Each row comes from the steps of one path. Every step used is in the known rows, and no mark comes twice. Write the path behind each row, first mark first.
Known rows
rukabom, kesa, kebutog, bevit: [ 1.62  0.07 -0.22  3.76 -0.63 -4.03 -1.09  2.43  0.82  1.52 -0.09 -2.85
  2.14 -2.01 -2.05 -2.26 -1.68  2.25 -4.53 -0.16  1.33 -1.34  2.33  2.80
  1.55  0.79 -2.64  3.95]
venol, vakisot, bevit, kebutog, kesa, neki, nimeb: [-0.45 -6.50  1.72  3.66 -3.83  0.17  1.50  2.49  3.80  0.95  1.43 -0.50
 -0.55 -4.64  0.72 -3.59 -3.73 -0.55 -3.70 -3.59 -6.03  0.00  4.27 -3.75
  1.90  4.51 -4.33  0.08]
nimeb, bevit, kebutog, kesa, neki: [ 3.12 -3.16  0.77  4.07  2.71 -0.50  2.73  0.73  6.07 -1.15 -2.66  0.23
  2.11 -4.22 -1.66 -3.16 -1.86  0.14 -1.63  1.25 -4.97 -0.49  2.17  3.75
  3.73 -0.20 -2.17 -0.71]
pesu, kesa, kebutog, bevit, nimeb, neki: [ 3.11 -5.17  1.60  5.55  3.12 -5.46 -3.89 -0.76  3.91 -0.31  3.30 -4.15
  3.73 -1.62 -4.01 -4.42 -0.01 -2.37 -5.30 -2.43 -1.68 -2.75  7.37  4.22
  3.37  0.33 -0.88  3.02]
venol, vakisot: [-2.97 -0.04 -0.09 -0.03 -3.14  0.70  0.29  0.92  0.39  0.57  1.12 -0.94
 -1.11  0.51  1.88 -0.31 -0.29  0.45  0.20 -1.45 -0.36 -3.16  1.92 -4.66
  0.51  1.97 -2.11 -1.33]
neki, kesa, kebutog: [ 3.38  0.07 -0.05  3.68  0.87 -3.28  1.49  2.00  0.69 -1.24 -2.95 -0.29
  3.52 -0.44 -2.01 -4.68 -1.76  0.76 -2.96 -1.64  0.25  0.98  0.88  0.48
  2.02  0.80 -3.38  0.24]
kesa, kebutog, bevit, nimeb, muzok: [-2.00 -4.05 -2.74  5.79  3.66 -4.07 -2.69  1.13  2.63  4.53  3.85 -3.84
 -0.30  0.77 -1.52  2.00 -1.26 -2.14 -1.94 -0.57 -1.21 -2.78  1.78  1.51
  4.40  3.02 -2.41  0.48]
vakisot, venol: [-2.07  0.60 -1.10 -2.22 -1.39 -1.13 -0.06  1.89  1.07 -0.77  0.49 -0.89
 -0.63  1.68  2.12  0.89 -1.62  1.86 -0.86 -1.57 -0.34 -0.54  0.36 -2.67
 -0.22  2.34 -4.61 -1.72]
neki, kesa, kebutog, bevit: [ 2.13 -1.09 -1.15  5.85  0.49 -3.68 -0.21  2.47  1.16  0.41 -2.03 -2.39
  4.44 -0.31 -2.72 -2.88 -1.88  0.16 -3.20 -0.76  0.67 -1.64  1.71  1.43
  1.16 -0.66 -3.50  4.57]
neki, kesa, kebutog, bevit, nimeb: [ 1.00 -3.90 -0.48  5.00  1.34 -5.51 -2.82  1.01  1.74  2.02  1.58 -3.78
  2.74 -0.88 -1.76 -3.99 -1.40 -1.09 -3.26  0.34  0.59  0.19  2.63  2.38
  4.23  0.66 -2.55  4.70]
neki, nimeb, bevit, kebutog: [-0.10 -3.82 -1.26  2.44 -0.77  0.32  0.54  2.42  0.98  4.69  1.45  2.79
 -2.30 -1.97  3.12 -3.51 -0.93 -1.51 -2.29  2.34 -5.54 -1.83  3.18  1.83
  1.78  2.66 -0.42 -0.96]
kebutog, bevit, nimeb, neki: [-1.11 -4.22  1.47  2.29  1.83 -2.93 -2.71 -0.31  1.93  2.59  5.97 -3.83
  0.83  1.01 -1.83  0.49  0.15 -3.08 -2.17  1.08 -2.06 -3.37  4.11  3.35
  2.72 -0.33  2.18  2.90]
venol, vakisot, bevit, kebutog: [-4.47 -4.77  0.10  1.30 -4.70  2.75 -0.23  2.40  3.02  1.90  0.12  1.47
 -4.18  0.71  2.81  0.36 -1.47  0.48 -1.86 -0.80 -3.34 -0.53  4.69 -2.95
  0.78  3.49 -4.32 -0.94]
rukabom, kesa, neki, nimeb, muzok: [ 2.66  1.95  0.29  0.98  2.39 -4.66  4.03  1.90 -0.19  1.93  2.52 -3.47
 -0.83 -3.50 -3.36 -1.53 -2.02 -0.15 -3.47 -5.10 -4.49  0.96 -0.70 -0.84
  2.11  2.15  1.31 -2.01]
kebutog, kesa, neki, nimeb: [ 4.02 -1.96  1.46  2.41  0.70 -2.92  1.61  0.19  0.92 -1.34  1.49 -1.92
  3.56 -5.56 -2.13 -3.68 -2.06 -1.49 -1.83 -2.95 -2.80  0.64  0.03 -1.16
  1.10  1.22  0.07  1.11]
venol, vakisot, bevit: [-4.36 -1.44  2.07  1.09 -4.88  2.73 -0.50  1.54  2.18  1.05  0.28 -2.11
 -3.00  0.75  2.21  2.18 -1.99 -0.75 -0.78 -1.10 -2.01 -2.04  4.35 -2.61
 -2.15  2.82 -2.91  0.87]
venol, vakisot, bevit, nimeb, neki, kesa, kebutog: [-1.71 -4.05  4.97  4.76 -2.02 -2.90 -0.08  2.26  4.56  0.73  2.13 -4.71
  0.25  1.13 -0.72 -3.86 -3.09 -2.45 -6.26 -2.59 -4.54 -1.89  8.74  0.43
  3.83  4.77 -4.30  0.09]
muzok, nimeb, bevit, kebutog: [-2.00 -1.95 -1.99 -0.44 -0.85  1.80 -1.88  2.13  1.83  5.54  1.38  2.92
 -2.29 -0.45  4.93 -0.09 -1.78  0.58 -1.18  0.09 -4.68 -1.04  1.70  3.60
  2.33  1.89 -1.82 -2.30]
pesu, kesa: [ 3.52  0.25 -0.18 -0.19  0.40 -0.89 -1.03 -2.11  0.82 -3.37 -0.98 -0.18
  1.10 -1.98 -0.91 -3.01  0.81  0.40 -1.26 -1.96  0.82  1.14  1.47  0.23
 -0.63 -1.19  0.54  1.12]
pesu, kesa, kebutog, bevit, nimeb: [ 2.20 -4.85 -0.72  4.25  1.90 -5.23 -5.30 -0.72  2.68  0.52  2.00 -3.70
  2.11 -2.58 -2.12 -4.15  0.34 -1.30 -3.15 -1.19  0.73 -0.43  5.02  2.30
  2.37  0.21 -2.27  4.03]
bevit, kebutog, kesa: [ 2.36 -3.52 -2.48  1.21  0.08 -0.07 -0.46 -1.15  1.89 -2.05  0.05  4.03
  1.26 -2.01  1.22 -2.99 -0.49  2.40 -1.48  1.57  0.88  1.70 -0.94  0.94
  3.55  1.10 -1.45 -0.59]
vakisot, bevit, nimeb, neki, kesa, kebutog: [ 1.76 -4.09  4.99  5.07  1.15 -3.92 -0.35  1.51  3.90  0.44  1.24 -3.63
  1.45  0.47 -2.67 -3.42 -3.20 -2.84 -6.37 -1.10 -4.45  1.09  6.66  4.99
  3.49  2.59 -2.26  1.44]

Which path is each row?
[ 2.31 -4.15 -1.67  3.29 -1.05  0.07 -0.38  0.23  2.09  1.69  1.26  3.10
  0.10 -3.97  3.65 -4.50 -1.98 -0.17 -3.06  3.46 -3.71 -1.02  2.31  2.48
  2.48  2.90 -1.02  0.11] | neki, nimeb, bevit, kebutog, kesa
[ 3.32 -1.05 -0.70  3.41  2.64 -2.72  3.09 -0.21  1.66 -0.44  2.37 -2.46
  2.24 -3.78 -2.71 -0.55 -2.74 -1.74 -1.45 -4.32 -3.95 -0.49 -1.92 -1.59
  2.30  2.72  0.07 -1.42] | kebutog, kesa, neki, nimeb, muzok
[-0.48 -2.71 -1.11  2.09  0.79  1.47  0.71  1.75  3.08  2.41 -1.41  2.69
 -1.61 -0.33  1.84 -1.05 -0.18 -0.18 -1.11  3.26 -4.02 -1.20  3.11  3.26
  2.01  0.68 -1.44 -1.25] | nimeb, bevit, kebutog
[ 0.97 -1.33  3.07  2.95  1.11 -1.60  3.28  2.33  2.03  3.21  0.26 -3.12
  0.59 -3.67 -1.37 -2.11 -1.58 -3.89 -1.22 -1.42 -7.22 -2.76  3.62  1.44
 -0.30  0.80  0.30  0.22] | kesa, neki, nimeb, bevit
[ 3.69 -4.08 -0.38  2.28  2.60 -1.87  2.18  0.26  3.64 -2.58 -1.52  1.39
  2.81 -4.03 -2.92 -3.63 -1.10  1.37 -1.32 -1.84 -2.57  2.35 -0.60  0.42
  4.54 -0.12 -1.87 -1.17] | bevit, kebutog, kesa, neki
[ 3.27 -4.19 -2.94  3.88  3.33 -2.72  3.29  0.92  2.39  0.60  2.09  1.37
  1.06 -3.82 -1.80 -2.74 -2.43 -0.30 -2.48 -3.98 -4.79  1.04 -1.62 -1.54
  4.84  3.09 -1.24 -3.06] | bevit, kebutog, kesa, neki, nimeb, muzok
[-0.45 -0.25 -2.42  1.56  1.00 -1.05  1.38  0.65 -1.35  3.07  3.46 -0.29
 -1.69  0.02  0.91  1.14 -1.10 -1.70 -1.10 -2.39 -2.79 -1.36 -1.03 -1.98
  0.64  3.32  0.56 -1.69] | neki, nimeb, muzok
[ 3.88 -0.45  1.96  4.79  1.80 -3.58  3.04  2.36  1.63 -1.74 -1.71 -0.87
  5.32  0.71 -3.92 -4.82 -1.71 -0.53 -5.19 -2.60 -2.66 -1.50  2.90  2.16
  2.90  0.85 -1.88 -0.94] | nimeb, neki, kesa, kebutog
[ 2.94 -2.90  2.67  4.16  2.95 -5.64  0.29  0.92  2.22 -0.29  2.12 -2.13
  3.59  0.48 -3.12 -6.01 -1.26 -1.71 -5.34 -1.54 -2.43  0.13  4.34  3.21
  5.74  1.63 -1.42 -0.97] | bevit, nimeb, neki, kesa, kebutog
[ 3.11  0.86  1.92  1.82  0.96 -1.63  2.68  0.49  0.76 -2.74  0.20 -0.65
  3.40  1.25 -2.79 -2.69 -0.89 -0.81 -3.15 -1.16 -1.82 -0.87  1.53  1.84
  1.46 -0.74  1.17  0.46] | nimeb, neki, kesa
[ 1.06 -4.35  1.05  3.46  1.77 -1.44  3.35  3.61  2.58  4.21  0.04  0.50
 -0.24 -3.76 -0.69 -4.30 -1.16 -2.59 -2.21 -0.96 -8.45 -1.32  3.48  1.60
  2.63  1.47 -0.69 -1.94] | kesa, neki, nimeb, bevit, kebutog
[-1.79 -1.52 -1.65  0.51  3.32 -2.08 -1.09 -1.40  1.35  2.32  4.38 -1.60
 -3.44  1.24  0.53  1.85 -0.21 -1.43 -0.06 -0.13 -1.09  0.50 -0.61  0.12
  3.89  2.20  0.69 -2.48] | bevit, nimeb, muzok
[ 2.66 -1.52  0.93  7.08  1.29 -4.07  1.39  2.95  2.27 -0.19 -0.31 -3.07
  6.29  0.80 -4.50 -2.82 -2.18 -1.20 -5.30 -1.52 -1.98 -4.14  4.18  3.10
  1.88 -0.27 -1.91  3.53] | nimeb, neki, kesa, kebutog, bevit
[ 1.49 -0.82 -0.05  4.38 -0.19 -3.64 -1.16  3.63  0.59  3.08  2.50 -2.76
  5.44  0.88 -1.66 -1.25 -3.67 -0.52 -5.47 -4.42 -2.49 -3.46  3.03  3.40
  2.26  1.29 -2.40  2.71] | muzok, nimeb, neki, kesa, kebutog, bevit
[ 0.87 -0.54 -0.35  2.33  3.05 -2.58  4.00  2.01  0.74  2.70  2.45 -2.84
  0.15 -1.76 -2.87  0.65 -1.80 -3.15 -1.21 -5.45 -5.74 -0.82 -0.96 -2.62
  1.28  2.11  0.47 -2.45] | kesa, neki, nimeb, muzok
[-5.66 -3.84  2.97  0.04 -3.87  0.90 -2.94  0.07  2.80  2.68  3.72 -3.16
 -5.06  0.28  2.84  1.00 -1.64 -1.93 -1.21  0.07 -2.28 -0.38  5.58 -1.96
  0.63  3.86 -2.22  0.68] | venol, vakisot, bevit, nimeb
[ 0.42 -2.89 -2.88  6.06  3.66 -5.47 -1.31  1.13  2.49  2.53  2.53 -3.95
  1.33  0.90 -2.17 -0.65 -1.81 -1.46 -3.23 -0.83 -0.51 -1.03  1.48  1.68
  4.98  1.91 -2.77  2.07] | neki, kesa, kebutog, bevit, nimeb, muzok
[-1.40 -4.23  0.30  1.36 -1.31  1.97 -0.15  1.45  2.68  1.34 -1.20  2.32
 -2.87  0.27  1.19  0.38 -1.40 -0.07 -1.90  1.02 -2.93  2.24  2.77  1.84
  0.34  1.47 -1.98  0.35] | vakisot, bevit, kebutog
[ 1.24 -2.90  2.47  4.22  1.60 -6.49 -2.37  1.36  2.25  2.28  4.61 -4.72
  1.83 -1.07 -3.26 -3.53 -1.23 -0.28 -6.87 -0.17 -1.22 -2.33  5.57  5.50
  5.15  1.60 -0.50  2.53] | rukabom, kesa, kebutog, bevit, nimeb, neki
[ 4.20 -5.38 -0.63  2.42  1.05 -2.62  1.65  1.48  1.81 -0.13  1.27  1.49
  2.47 -5.52 -1.42 -5.74 -1.67 -0.07 -2.73 -2.72 -3.58  1.89 -0.26 -0.67
  4.21  1.69 -1.19 -1.02] | bevit, kebutog, kesa, neki, nimeb
[ 0.89 -3.16  1.55  2.86  1.48 -4.06 -1.16 -0.28  1.75  0.68  4.58 -3.67
  2.44  1.03 -2.48 -2.08 -0.57 -2.33 -3.27  0.90 -1.20 -1.55  3.53  3.74
  3.15 -0.84  2.17  4.67] | kebutog, bevit, nimeb, neki, kesa
[-0.27 -2.60 -0.84  5.56  0.44 -1.95 -1.01  2.37  1.45  2.45 -0.53 -2.42
  2.99 -0.27 -2.05 -0.14 -1.28 -0.41 -1.98 -0.12 -0.33 -3.21  2.50  1.18
  0.75  0.34 -3.49  2.68] | kesa, kebutog, bevit
[-0.61 -5.57  1.81  5.58  2.63 -4.34 -2.42  1.47  2.88  3.40  4.29 -4.10
  2.71  0.78 -3.04 -1.40 -0.87 -2.97 -4.00 -0.26 -2.65 -3.88  5.92  3.70
  4.38  1.48 -1.36  1.84] | kesa, kebutog, bevit, nimeb, neki
[-0.14 -0.87  0.84  2.10 -1.13 -0.05  0.29  0.94  0.08  3.75  1.51 -0.68
 -0.96 -1.81  2.29 -1.18 -1.47 -2.58 -1.38  2.03 -4.37 -2.97  3.03  1.53
 -1.09  1.88  0.69  0.74] | neki, nimeb, bevit
[ 1.98 -2.98 -1.51  2.91  0.41  1.40 -0.18 -0.50  4.02 -0.91 -1.32  2.87
  0.33 -2.60  2.18 -2.28 -1.31  1.13 -1.88  4.42 -1.93 -0.66  1.95  4.01
  2.70  0.69 -1.79  0.13] | nimeb, bevit, kebutog, kesa
[-2.54 -3.72  3.04 -0.10 -0.66 -0.31 -3.32 -0.87  2.58  2.46  2.85 -2.53
 -3.75 -0.28  1.05  1.35 -1.38 -2.47 -1.40  1.61 -1.99  2.83  3.62  2.62
  0.50  1.32  0.03  1.89] | vakisot, bevit, nimeb
